Known rows, with every way that one mark hangs from another
j_618(j_36): [ 2.20  2.05 -2.02  0.32  0.53 -5.37 -3.75 -1.30 -1.79 -1.95 -0.14  0.92
 -0.99 -3.86 -2.77  3.37  0.87  0.79 -0.20  3.08  1.66  0.00]
j_101(j_21(j_36 j_300(j_559)) j_618): [-6.09 -1.89  3.28  2.69 -0.58  0.88  0.85 -1.69 -1.05 -1.05 -1.04 -1.58
  2.03  1.47  2.41  0.28  7.17  5.70  0.41  1.41  3.03 -1.69]
j_36(j_559 j_618): [ 3.67 -0.20 -0.50 -2.72 -0.43  1.28  0.05  1.05 -3.53 -1.87  2.29  0.17
 -1.77 -1.41 -0.34  1.82 -5.45 -4.39 -1.50  5.15 -1.97  3.36]
j_300(j_36): [ 0.09 -0.47 -2.50  1.46 -0.06 -3.45  1.70 -0.76 -0.96 -0.72  1.97  3.29
 -0.91 -1.66  0.51 -2.66 -3.95  0.28 -0.43  1.07  0.86  1.20]
j_618(j_300(j_559)): [ 1.70 -0.38 -1.65  2.63  0.83 -2.98  0.64  1.80  1.88 -3.33 -2.48 -1.42
  0.06 -0.78 -1.87  5.52  0.84 -1.64  1.79  1.02 -0.78  2.18]
j_36(j_618(j_101)): [ 3.47 -2.22 -1.00 -3.07  0.14 -1.33 -0.25  1.28  2.04  1.19  0.23  2.51
  1.67 -2.24 -1.52  1.08 -2.52 -3.16 -1.06  0.79 -2.56  1.07]
j_101(j_618): [ 2.78  1.31 -0.94  1.59  0.52 -2.47  1.44 -0.74 -0.29  0.24  1.31  2.38
 -0.86 -1.63  1.19  1.88 -1.14  2.18 -0.99  2.90 -0.79  0.29]
j_36(j_559 j_618(j_300)): [ 5.57 -0.43 -0.77 -2.83  0.63  2.68 -0.71  3.15 -0.10 -1.24 -0.45 -0.84
 -2.14 -2.12 -1.87  4.09 -4.42 -5.16  1.47  4.68 -3.44  4.18]
j_101(j_618(j_36(j_559))): [ 4.74  4.08  0.07  0.50  1.01  0.23 -2.72 -0.41 -2.16  0.19  0.87  1.73
 -2.27 -2.93  0.10  4.06  0.55  2.16 -0.87  6.33  1.32  0.98]
j_101(j_21(j_300(j_36))): [-3.04 -2.06 -0.41  0.72 -0.90 -1.58 -0.27 -2.48  0.09 -0.66  0.59 -0.73
  0.08 -0.45  0.36 -6.93  0.11  3.02  1.95  0.69  1.31 -1.46]
j_559(j_36(j_618(j_300)) j_101(j_21)): [ 1.28 -0.31  2.37 -2.96  0.05 -0.12 -2.36 -1.60  2.92  0.03 -2.62 -4.78
  0.87  0.86 -4.83 -2.69  5.03  2.15  1.86 -3.37 -3.04 -1.73]
j_300(j_36(j_559)): [ 1.49  0.83 -1.54  0.86 -0.31  1.62  1.52  0.29 -2.71 -0.39  3.29  2.83
 -2.26 -1.28  1.10 -1.19 -5.60 -0.52 -0.26  3.57  1.52  2.61]
j_559(j_101(j_21(j_300))): [-2.85 -0.21  1.47  0.08 -1.66 -0.66 -1.58 -2.90 -0.22 -1.27  0.74 -3.54
  0.48  0.73 -2.60 -3.16  2.60  1.97  0.88 -3.67  1.59 -3.18]
j_300(j_21): [-1.42  1.87 -2.38  1.45  0.39 -3.56  0.64 -0.15 -1.17 -1.10  0.29 -1.19
 -0.82  1.15  3.23  1.89 -2.81 -0.80 -1.18  0.97 -0.26 -1.40]
j_36(j_559): [ 2.73  2.14 -1.03  0.91 -0.27  1.65  0.83  0.57 -2.92 -1.61  2.94  0.42
 -2.14 -1.69 -0.57  4.53 -4.41 -1.26 -0.65  5.13  1.38  2.43]
j_21(j_36(j_618)): [-1.74 -2.55 -0.03 -2.07 -0.26 -1.02 -0.08  0.18 -3.63 -0.84  1.23  2.18
  0.33 -2.27 -0.13  1.83 -1.52 -1.85 -1.76  1.94  0.46  1.32]
j_559(j_36 j_101): [ 1.30  2.86  2.25  1.42 -0.83 -1.61 -0.43 -3.37 -0.82 -0.62  1.46 -0.44
 -0.66 -0.35 -4.25  0.87  5.99  1.01 -0.97 -2.93  2.52 -2.15]
j_21(j_36(j_618) j_300): [-2.24 -3.72  2.27 -2.10 -1.05 -0.02 -1.16 -0.30 -3.07 -0.70  0.68  1.26
  0.11 -2.66 -0.89  1.26  3.88 -4.21 -0.10  1.59  1.81  0.17]
j_559(j_36(j_618(j_101))): [ 4.26 -0.60  2.00 -1.78  0.02 -0.02 -0.52 -0.62  2.80  2.05 -0.47  1.69
  1.37 -1.86 -3.16  0.91  4.79 -1.29 -0.58  1.16 -0.93 -0.37]
j_618(j_101 j_300): [ 4.46  0.01 -1.94  0.37  1.01  0.48 -0.37  2.81  6.29  2.08 -1.76  1.45
  1.01 -2.78 -3.49  5.99 -0.92 -1.06  2.64 -0.21 -1.03  0.80]
j_559(j_36(j_618) j_101): [ 2.33  0.39  2.83 -1.83 -0.80 -2.03 -1.01 -2.84 -1.51 -0.49  0.56 -0.42
 -0.43 -0.20 -3.85 -1.83  5.14 -1.68 -1.65 -2.65 -0.53 -1.27]
j_618(j_101 j_300(j_21 j_559)): [ 0.05  0.21 -1.52  1.93  1.20 -0.62  0.68  3.39  5.94  0.72 -4.40 -1.93
  2.22  2.43  1.68  5.49  1.86 -2.05  1.53 -1.83 -2.06 -0.67]
j_21(j_36(j_559 j_618(j_300))): [ 1.24 -1.60  0.58 -2.69  0.36  5.30 -0.79  3.32 -1.74 -0.07  0.12  0.52
 -0.92 -2.03 -1.14  6.04 -2.40 -3.87  1.09  4.21 -0.23  3.61]

Rows
[-5.32  2.57  1.53  0.31 -0.76  5.05  0.28  0.53 -4.94  0.74  2.16 -1.12
 -0.59  3.28  2.83  3.06 -0.83 -1.30 -2.68 -1.88  3.83 -1.53]  j_300(j_21(j_36(j_559(j_101))))
[-1.12  2.91  0.91  0.95 -0.06  2.73  1.70 -0.36 -1.69  3.05  1.93  1.31
 -1.33  4.00  6.29 -5.47 -2.21  0.58 -2.30 -2.07  0.29 -1.53]  j_300(j_21 j_36(j_559(j_101(j_618))))
[ 0.45 -1.20 -0.87 -2.78  0.11  3.69  0.83  2.40  0.55  3.45  0.35  2.11
  0.67  2.10  4.97 -4.00 -5.16 -4.10 -1.47  1.21 -2.68  0.44]  j_300(j_21 j_36(j_559 j_618(j_101)))
[-1.94 -0.87 -0.41  2.56 -0.98 -3.55  1.77 -1.60 -1.56 -2.21  0.90  1.17
  0.34  1.36 -0.06 -4.17  0.39 -0.18 -1.81 -5.10  1.49  0.21]  j_300(j_36 j_559(j_101))
[-0.27 -0.18 -0.62 -0.02  0.65  0.28  0.37 -0.90  4.15  2.71 -1.34 -0.16
  1.04  1.16  0.34 -6.21 -1.13  6.21  1.95 -4.41 -2.26 -1.25]  j_559(j_101(j_21 j_618(j_300(j_36))))
[-5.08  0.24  1.63  0.15 -0.44  1.33  0.47 -2.20 -1.39  1.93  1.28 -0.24
  1.99  1.51  1.00 -1.32  1.21  7.84 -1.48 -2.95  2.10 -2.75]  j_559(j_101(j_21(j_36) j_618))
[ 0.01  2.98  3.40  1.31 -0.15 -0.14 -0.06 -4.35  1.21  1.40  0.30 -2.13
  0.76  1.64 -1.17 -3.11  6.41  8.37 -0.95 -2.48  0.37 -3.83]  j_559(j_36 j_101(j_21 j_618))
[-0.67  1.82 -0.69  0.01  0.34  3.44 -0.07  1.89  0.74  1.80 -0.47 -1.24
 -1.74  2.85  2.34 -2.13 -2.78 -2.65  0.87 -3.35 -0.01 -0.36]  j_618(j_300(j_21 j_36(j_559(j_101))))
[-2.71 -0.69 -2.46  2.94  1.06 -3.02  1.80  1.85  2.28 -1.06 -3.41 -1.20
 -0.04  2.64  3.87 -0.86  0.05 -1.57  1.46 -1.30 -1.43  0.06]  j_618(j_300(j_21 j_36 j_559))
[-3.60 -2.33  0.07 -2.66  0.28  1.02 -0.03  1.95  0.44  3.08 -0.94  1.69
  2.64  0.95  3.30  1.59 -0.14 -2.63 -2.06 -0.90 -0.71 -1.77]  j_300(j_21(j_36(j_618(j_101))))
[-0.59 -0.38  2.62 -2.66 -0.99 -1.56 -1.53 -3.86 -0.68 -0.98 -0.07 -3.75
  0.98  1.14 -3.28 -4.96  3.85  2.90 -1.24 -2.81 -1.49 -2.29]  j_559(j_36(j_618) j_101(j_21))
[-4.72 -0.21  2.49  0.12 -1.30  6.52 -0.94 -0.81 -3.49 -0.73  2.04 -2.49
 -0.16 -0.15 -0.15  2.26  1.01  2.50  1.14  4.12  5.17 -0.44]  j_101(j_21(j_36(j_559) j_300))
[-1.00 -1.53 -1.26  2.54  1.28 -1.58  2.07  0.33  4.28  0.02 -3.07 -0.86
  1.32  1.57  2.58 -3.70 -0.33  6.28  2.30  0.13 -2.71  0.69]  j_101(j_21 j_618(j_300(j_36 j_559)))
[-0.15 -0.09  0.47 -3.66 -1.21  2.51 -1.24 -0.75 -3.05 -1.49  1.78 -3.58
 -0.13  1.65 -0.96 -3.78 -5.18  0.34 -1.55 -0.31 -2.14  0.87]  j_36(j_559(j_101(j_21)) j_618)
[ 3.76  1.67  0.02  0.68  0.76 -0.57 -0.55  0.47  3.07  1.52 -0.90  0.66
 -0.33 -0.72 -1.89  2.38  1.24  0.75  1.34 -3.10 -1.53 -0.35]  j_559(j_101(j_618(j_300)))
[ 0.50 -1.54 -2.09  2.76  0.87 -2.91  1.67  1.37  2.26 -2.04 -1.96  1.00
 -0.06 -0.69 -0.34  0.28 -0.25 -0.68  2.01 -0.38 -0.57  2.54]  j_618(j_300(j_36 j_559))
[-1.68  3.36  1.02  2.04  0.71 -5.24 -2.69 -1.63 -1.05 -0.63 -2.87 -1.88
  0.48  3.15  3.34 -0.58  6.89  2.16 -2.77 -3.31 -0.13 -3.39]  j_300(j_21 j_559(j_101(j_618(j_36))))
[ 1.64 -1.07  0.36 -3.02 -1.06  1.90  0.21 -0.08 -3.51  0.21  2.67  1.96
 -1.29  0.17  0.05 -6.05 -4.58 -4.07 -2.04 -1.46 -0.96  2.14]  j_300(j_36(j_559(j_101) j_618))
[ 3.07 -1.54 -2.50  0.18  1.00  0.49  0.43  2.44  6.46  3.42 -1.25  3.88
  1.32 -2.55 -2.01  0.42 -1.68 -0.31  2.87 -1.36 -0.49  0.88]  j_618(j_101 j_300(j_36))
[-1.99  1.84  1.86  0.28 -1.26  5.24  0.00 -0.19 -4.73  0.02  3.44  0.75
 -0.70 -0.12 -1.34  4.37 -0.87 -0.46 -1.91 -0.73  5.01  0.64]  j_21(j_36(j_559(j_101)))
[ 0.95 -0.11  0.92  1.07 -1.11  3.02  0.40 -0.50 -2.34 -0.23  2.81  1.79
 -2.48 -1.70  0.26 -2.13 -0.78 -2.98  1.38  3.25  3.21  1.36]  j_21(j_300(j_36(j_559)))
[ 0.60 -4.06  0.42 -1.84 -0.81 -2.45 -0.30 -0.95 -1.28 -0.43  0.63  2.49
 -0.92 -2.39  0.10 -6.41  0.57 -4.88  0.69  0.97 -1.08  0.81]  j_21(j_300(j_36(j_618)))
[-1.14 -2.66 -1.87  1.35  0.77  0.32  0.97  1.42  7.15  0.93 -3.45 -0.54
  3.61  0.99 -0.57 -2.02 -0.45  4.17  3.00 -2.18 -1.44  0.56]  j_618(j_101(j_21) j_300(j_36 j_559))
[-3.80  0.27 -1.24  0.86  1.13  0.30  0.00  2.29  0.69  0.70 -1.93 -1.06
  0.09  0.50  2.11  5.66  0.78 -0.63  1.41  0.29  1.32 -0.95]  j_618(j_300(j_21(j_36)))
[-1.27  0.90 -1.94  2.70  1.21 -3.23  0.87  2.11  1.96 -2.72 -3.57 -3.45
  0.10  2.55  2.37  4.76  1.20 -2.26  1.31  0.07 -1.90 -0.35]  j_618(j_300(j_21 j_559))
